(in the rows, 128 means zero)
Known rows, with every way that one mark hangs from another:
vapu{puvig{pufal{nedov}}}: [125 171 105 121 154 126 165 135 135  82 144 162 138 140  84 137 148 125
 126 169 157]
puvig{fotasem vapu{pegol{nava{nedov}}}}: [154 172 126 153 108  94 143 130 120  20  80 149 104 165 157 124  72 106
  91 157 140]
puvig{fotasem pufal}: [128 150 102 149 169 139 129 136 143  80  94 173 117 138 135 142  64  89
 110 165 173]
nava{nedov{pufal{puvig{fotasem}}}}: [117 145  82 162 138 104  97 151 117  75  34 121 130 143 151 115  93  93
 116 169 127]
fosa{fotasem{puvig{pufal vapu{pegol}}}}: [129 168  90 128 135  85 160  97 138  54 111 214 134 142 179 165  72  86
 147 153 179]
fotasem{puvig{vapu{pegol}}}: [116 156 111 136 128  99 156 103 141  79  85 202 122 114 160 139  80 106
 115 161 151]
fosa{fotasem{puvig{pufal}}}: [123 159  80 134 156  99 157 113 134  85 122 173 137 141 151 157  86  99
 152 147 188]
fosa{fotasem{puvig}}: [117 139  89 135 133  82 153 123 135  81 121 151 138 133 145 149  94 113
 139 145 161]
nedov{pufal{puvig{fotasem vapu{pegol}}}}: [123 140 125 152 135 111 113 135 126  56  42 188 118 133 173 122  64  89
 114 171 102]
nedov{pufal}: [120 120 128 130 113 124 122 148 119  95  98 135 126 122 120 102 114 121
 107 166 104]
fosa{fotasem}: [137 115  98 137 115  96 144 132 145  76 141 126 129 154 134 145 106 109
 117 137 130]
puvig{pufal{nedov} vapu{pegol}}: [139 171 127 124 132 111 159  94 138  68 121 178 117 142 130 142 116  99
 113 165 161]
pufal{nedov puvig{fotasem vapu}}: [126 145 119 165 171 112 143 108 142  69  81 138 143 144 129 136  69 107
 109 167 139]
puvig{vapu}: [124 118 119 152 125 122 145 112 152  84 115 140 143 133 122 132  81 119
  84 153 121]
vapu{pegol}: [133 137 114 133 111 104 140 132 141  98 108 170  82 135 139 145 127  98
  97 158 133]
nava{nedov{pufal}}: [120 138  98 133  93 104 110 150 114  80  78 112 132 135 124 107 130 116
 107 158 115]
nedov{pufal{puvig{vapu}}}: [114 113 116 162 130 117 130 118 127  98  76 131 148 131 139 107  85 123
 110 162  89]
pegol{nava{nedov} vapu{puvig{pufal}}}: [131 181 114 139 143  95 153 165  97  71 115 164 103 161 123 111 151 140
 110 138 170]
puvig{fotasem pufal{nedov} vapu}: [135 169 129 143 174 133 145 110 139  48 105 167 148 141 119 136  59 100
 111 168 174]
vapu{pegol{nava{nedov{pufal}}}}: [141 160 130 127  74  89 132 154  88  56  87 121  86 154 138 101 148 122
 106 161 106]
pufal{nedov puvig{fotasem}}: [122 148 113 159 176 108 138 126 135  87  82 127 119 147 121 143 103 103
 117 168 152]
vapu{pegol{nava} puvig{fotasem}}: [141 166 138 135 130 112 163 168 116  36 116 194  85 150 134 126 106 123
 109 165 123]
nedov{pufal{puvig}}: [112 116 110 156 135 119 124 138 126 116  77 123 125 133 134 117 119 122
 120 166 100]
pufal{nedov puvig}: [121 132 108 152 154 103 149 112 142 118 107 105 121 149 108 140 141 120
 117 165 135]

Rows:
[112 128 111 159 155 122 108 150 119  90  55 143 123 133 147 116  78 100
 119 172 112]	nedov{pufal{puvig{fotasem}}}
[117 125 108 181 167 117 131 115 154  82  70 149 141 142 150 142  42 102
 100 165 131]	pufal{puvig{fotasem vapu}}
[134 153 128 151 120  81 141 158 100  84  98 121  85 162 134 106 138 141
  83 126 155]	pegol{nava{nedov} vapu}
[113 127 122 165 151 123 113 133 123  67  51 151 151 130 152 113  48 107
 113 172 103]	nedov{pufal{puvig{fotasem vapu}}}
[121 180 122 115 170 106 157 155 112  83 134 196 115 135 102 119 162 128
 115 146 171]	pegol{vapu{puvig{pufal{nedov}}}}
[141 185  98 134 113 101 166 143 117  60 121 167  92 169 122 133 149 120
 122 160 155]	vapu{pegol{nava{nedov}} puvig{pufal}}
[130 166 141 136 160 112 171 165 103  79 136 191  93 149 117 111 138 142
 108 137 154]	pegol{nava vapu{puvig{pufal}}}
[120 131 117 160 148 107 156  92 146  98 106 114 143 147 114 134 109 123
 109 159 126]	pufal{nedov puvig{vapu}}
[110 180 103 126 170 117 158 105 123 101 112 161 133 120 115 143 117 116
 140 167 201]	fotasem{puvig{pufal{nedov}}}
[127 140 110 168 154 103 133 119 151  74  60 187 109 142 172 152  60  84
 104 165 133]	pufal{puvig{fotasem vapu{pegol}}}
[134 198 114 111 159 117 152 149 125  40 115 218 108 141 118 144 125  90
 126 177 168]	vapu{pegol puvig{fotasem pufal{nedov}}}
[143 161 133 132 110  69 183 108 117  35 125 170 115 154 168 141  80 120
 134 141 142]	fosa{fotasem{puvig{vapu{pegol{nava}}}}}
[107 162  99 148 162 127 155  94 143  97  95 182 151 117 139 140  53 111
 127 161 181]	fotasem{puvig{pufal vapu}}
[120 142  92 169 136 107 101 135 122  57  33 131 161 145 157 110  60 100
 107 169 118]	nava{nedov{pufal{puvig{fotasem vapu}}}}
[122 127 104 164 130  98 149 102 156 100  87 167 105 146 156 150 100 103
 106 159 118]	pufal{puvig{vapu{pegol}}}
[133 172 116 136 177 132 137 128 131  67 107 158 122 140 115 138  94  96
 119 170 184]	puvig{fotasem pufal{nedov}}
[147 184 129 126 157 117 145 110 137  35  97 200 115 140 141 147  76  83
 111 170 172]	puvig{fotasem pufal{nedov} vapu{pegol}}
[127 156  98 129 115  72 160 104 136  54 108 199 132 136 172 155  79  97
 133 143 149]	fosa{fotasem{puvig{vapu{pegol}}}}
[138 145 129 139  90 108 129 150  94  66  95  86 119 155 121  88 130 141
 108 159 108]	pegol{nava{nedov{pufal}}}
[128 175 103 126 154  90 171  90 131  49 134 165 171 142 133 152  83 107
 151 150 190]	fosa{fotasem{puvig{pufal{nedov} vapu}}}
[134 137 151 153 109  99 150 122 107  70  85 144 101 151 158 102 105 131
 111 164  81]	nedov{pufal{puvig{vapu{pegol{nava}}}}}
[130 154 115 158 167 140 133 118 148  61  92 181 143 138 141 138  32  93
 100 163 166]	puvig{fotasem pufal vapu}
[126 137 109 164 113  98 132 142  99  91  76  78 115 167 133 100 133 136
 116 160 105]	pegol{nava{nedov{pufal{puvig}}}}
[130 183 110 125 177 132 152 147 129  48 125 182 139 137 100 135 108 109
 127 172 168]	vapu{puvig{fotasem pufal{nedov}}}
[127 139 120 169 107 100 138 125 107  68  73  86 138 160 135  96 101 138
 110 158  96]	pegol{nava{nedov{pufal{puvig{vapu}}}}}
[137 170 125 119  75  90 144 174  88  40 102 152 103 154 122  95 165 138
 116 162  97]	vapu{pegol{nava{nedov{pufal}}} puvig}
[142 152 147 153 130  88 181  98 123  73 114 127  96 166 131 131 132 129
 108 159 120]	pufal{nedov puvig{vapu{pegol{nava}}}}
[140 148 140 173 147 104 155 115 128  59  76 163  91 163 165 137  61 110
 104 162 126]	pufal{puvig{fotasem vapu{pegol{nava}}}}
[145 186 111 137 114  93 148 170 111  23  95 173  98 162 136 128 120 117
 108 159 138]	vapu{pegol{nava{nedov}} puvig{fotasem}}
[130 181 147 141 183 117 154 178 100  51 111 210  96 150 135 109  99 130
 109 146 168]	pegol{nava vapu{puvig{fotasem pufal}}}
